What can hang from each mark:
K_291: K_361
K_452: K_244 K_291 K_905 K_906
K_995: K_905
K_801: K_69 K_995
K_69: K_905
K_906: K_361
K_244: K_452
K_905: K_69 K_452 K_995
K_361: K_291

Every row comes from one small tree of marks. The marks that hang from a mark follow it in brackets, in the order of their numbers. Every link used is in the known rows. Which tree was each row made from?
Known rows:
K_995[K_905[K_69 K_452[K_906]]]: [ 20 -22   3  10  -5  16   1  -2  26   0  -2   4   3  20   1  -1   9  -3
 -13 -11   0   3   4]
K_452[K_244 K_905[K_69 K_995] K_906]: [ 16 -22  -1  -7  11  30   1   2  31   1  13  11  -2  24   9  17   2   1
 -14  -2  -1  10  18]
K_69[K_905]: [ -3  -6   3   0   5   0  -1 -14  -3   3  -8   7  -4   6  -2  -1  -5  -3
  -1 -11  -5   5   4]
K_69[K_905[K_452[K_291] K_995]]: [-10 -17   2  -3  16  16  -8 -10  -1   4  -6   6  -2  25 -11 -11  -1  -8
 -13 -11  -8   8  10]
K_905[K_452]: [-4 -8 -2  5  4  0 -1  0  3  3 -2  4  5 10 -3 -6  6 -1 -2 -1  7 -7  0]
K_905[K_452 K_995]: [ -8 -13  -6   5  11   9  -8  -1   5   4  -4   7   1  17 -10  -8   5  -7
  -7  -1   6  -2   4]
K_801[K_995[K_905[K_452]]]: [  2 -11  -3  -2  -1   7   8  -3   9  -1  -4   6   4   3  -6   1   5  10
 -15  -3   1   6   1]
K_995[K_905[K_69 K_452]]: [  5 -16  -1  14  -6  11   2  -1  14   0  -1   1   4  18   0  -7   9  -6
 -11  -8   4   2  -3]
K_905[K_995]: [-4 -5 -4  0  6  9 -8 -1  2  1 -1  3 -3  7 -7 -2 -1 -6 -5  1  0  5  3]
K_69[K_905[K_995]]: [ -7 -10  -1   0  12   9  -8 -15  -1   4 -10  10  -7  12 -11  -3  -6  -9
  -7 -10  -6  10   8]
K_801[K_69 K_995[K_905]]: [ 11   7   4  -5  -4   8  15 -10   2  -5  10   3   5  -5   0  16   3  19
 -15  -4   1   8  -4]
K_452[K_291[K_361]]: [  4  -5  -2  -1  -7   6  -4   4 -17  -2   1 -12  -9   2   3  -4   4  -3
  -7   4  -2  11  -3]
K_452[K_244 K_291]: [  0  -4   0 -16   6  13   9   9   3  -2  10  -6  -2  13  11   8  -1   7
  -3   6  -7   6   5]
K_906[K_361[K_291]]: [ 10   0  -8   0   4  -4   1   1  -5  -2  -3  -7  -7  -2   0  -2   0 -15
   9  -9 -10   9  -6]
K_995[K_905[K_69]]: [ 10  -8   0   8 -11  11   2  -1  11  -5   1  -2  -1   8   3   0   3  -4
  -9  -6  -2   9  -3]
K_452[K_244 K_291 K_905 K_906[K_361]]: [ 29 -17   5 -20   4  14   9   4  23  -4  14   0  -5  18  14  15  -1   6
 -13  -4 -20  14  14]
K_69[K_905[K_452[K_291[K_361]]]]: [ -3 -19  -1   4   2   6  -5 -12 -17   4 -10  -1  -7  18  -2 -12   5  -8
 -10  -8  -1   9   2]
K_995[K_905[K_452[K_291[K_361] K_906]]]: [ 19 -24   1   6 -14  15  -4   0   5  -1  -5  -2  -7  15  -2  -6   9  -2
 -18  -3  -7  12   2]
K_291[K_361]: [  3  -7  -6   7  -8  -1  -5  -1 -14   0  -6  -4  -9  -1   2  -3   4  -5
  -3   3   6   6  -4]
K_905[K_69 K_452 K_995]: [ -4 -16  -6   8  12  15  -7   0   9   2   0   1   4  24  -4  -7   9 -11
  -9  -5   9  -1   3]
K_905[K_452[K_906] K_995]: [  6 -18  -3   2  12  14  -9  -2  18   5  -5  10   1  19 -10  -2   6  -4
  -9  -4   2  -1  11]
K_244[K_452[K_291[K_361] K_905 K_906]]: [ 22 -13   7  -1  -2  19  -1  -1   3  -1   4   1  -3   2   0   5   9   7
 -20   2  -5   9  13]

Which tree is each row?
[  4 -11  -7  -9  -3  12   4   8 -12  -2   5  -9 -12  11  12   5   3   2
  -6   9  -1  12   1] : K_452[K_244 K_291[K_361]]
[  6 -23  -3 -15  17  27  -1   8  20   4   5   4  -2  32   1   5   4   4
 -12   2  -6   5  17] : K_905[K_452[K_244 K_291 K_906] K_995]
[ -2  -5   4  -6   4  19  -7   1   7  -2  11   3   0   6  -5   0   0  -1
 -17   2 -11  12  10] : K_452[K_291 K_905[K_995]]
[ 15 -10   4 -19   7  19   7   9  15  -1   9  -3  -3  15  11  14  -1  10
  -5   3 -11   7  12] : K_452[K_244 K_291 K_906]
[  1  -7   1   3  12  17  -4  -4  10   1   3  14   2   4 -11   1   3   1
 -17   1   1   2  12] : K_244[K_452[K_905[K_995]]]
[  2   6   6 -11  13   4  13 -22  -8   0   4   8   4   0   1  16  -1  17
  -9 -12   2   5   3] : K_801[K_69[K_905] K_995]
[ 16 -15   3   1   6  24  -8  -3  26  -1   9   8   1  14   0   8   3  -4
 -16  -7  -2   9  14] : K_452[K_905[K_69 K_995] K_906]
[ -7 -12   7  -2  10   7  -1  -9  -3   4  -4   3   1  18  -3  -8   1  -3
  -8 -11  -7   3   6] : K_69[K_905[K_452[K_291]]]
[ 24 -18  -1  -1   5  -3   0  -3  16   2  -5   1  -1  19   0  -2   6  -4
  -4 -11  -5  -1   4] : K_905[K_452[K_906[K_361]]]
[  5  -1  10  -4   6  14   4   2   4  -2  10   3   7  -1  -1   2   5   9
 -16   1  -7   2  11] : K_244[K_452[K_291 K_905]]
[ 17 -14   7  -7   7  31  -7   2  23  -3  15   1   1  17   1   7   3  -1
 -20  -6 -11  14  16] : K_452[K_291 K_905[K_69 K_995] K_906]
[  6  -8   5  -2  14  31  -2   3  11  -3  12   0   5  14  -3   1   8  -1
 -23  -3  -4   8  13] : K_244[K_452[K_291 K_905[K_69 K_995]]]
[ 15 -23   3  -8  -1  22   8   5  25   0   4   4  -1  25   5   6   3   8
 -14  -1 -12   8  11] : K_995[K_905[K_452[K_244 K_291 K_906]]]
[  3 -14  -1 -12  11  32   2   8  16  -3  20   0  -1  24  10  10   2   0
 -17   2  -6  14  13] : K_452[K_244 K_291 K_905[K_69 K_995]]
[ 11  -5  -2  -4  -5  14  10   0   9  -7   3  -4   1   1   3   8   4   8
 -14  -7  -1  14  -1] : K_801[K_995[K_905[K_69]]]
[  2 -10  -1   4   5  19  -6  -2  14  -2  10   6   1  11  -1   2   4  -7
 -14  -4   2   8   7] : K_452[K_905[K_69 K_995]]
[  6  -9   3 -12   4  24   9   9  13  -4  21  -3   3  17  18  12   3   6
 -12   1  -5   9   9] : K_452[K_244 K_291 K_905[K_69]]
[  6 -14   3   6  -5  18   3   4  12  -3   4  -7   4  21   3  -7   9  -4
 -16  -8  -5   7  -1] : K_995[K_905[K_69 K_452[K_291]]]
[  6  -8  -2  -9   6  13  22  -6  11  -1  11   9   7  13   6  19   8  23
 -16   0   9   3   0] : K_801[K_69 K_995[K_905[K_452[K_244]]]]
[ 19 -19   1 -11  -5  20   2   4   8  -1  11   1 -10  11  14  14   3   8
 -14   6  -6  15  13] : K_452[K_244 K_291[K_361] K_905 K_906]
[ 25 -15  -5 -10   7  11   7   2  20  -1   7   6  -8   7   9  16  -1  -4
   2  -6 -14  13  10] : K_452[K_244 K_905 K_906[K_361[K_291]]]
[ 29  -8   2   0  11   9   4  -2  15  -1   1   6  -2  -3  -4   7   5  -5
  -3 -12 -13   7  10] : K_244[K_452[K_905 K_906[K_361[K_291]]]]
[  5 -10   1   6  14  24  -3  -2  14   0   7   8   5  12  -5   2   8  -3
 -17  -4   5   3  12] : K_244[K_452[K_905[K_69 K_995]]]
[  7 -24   6 -14  16  18   6  -6  14   6  -1   8  -2  30   6   6   0   6
  -8  -9 -10   5  17] : K_69[K_905[K_452[K_244 K_291 K_906]]]
[ 10 -20  -2  -6  10  11   6   3  20   5   1   9   1  21   7   8   5   7
  -2   1   4  -5  11] : K_905[K_452[K_244 K_906]]
[ 10 -28  -7  -4  18  27   0   4  26   4   4   6   0  37   5   8   8  -2
  -9  -3   7   2  14] : K_905[K_69 K_452[K_244 K_906] K_995]
[  5 -22  -6   5  -1  16   9   3  19   0   3   3   1  27   9   2   8  -1
 -10  -3   5   4   1] : K_995[K_905[K_69 K_452[K_244]]]
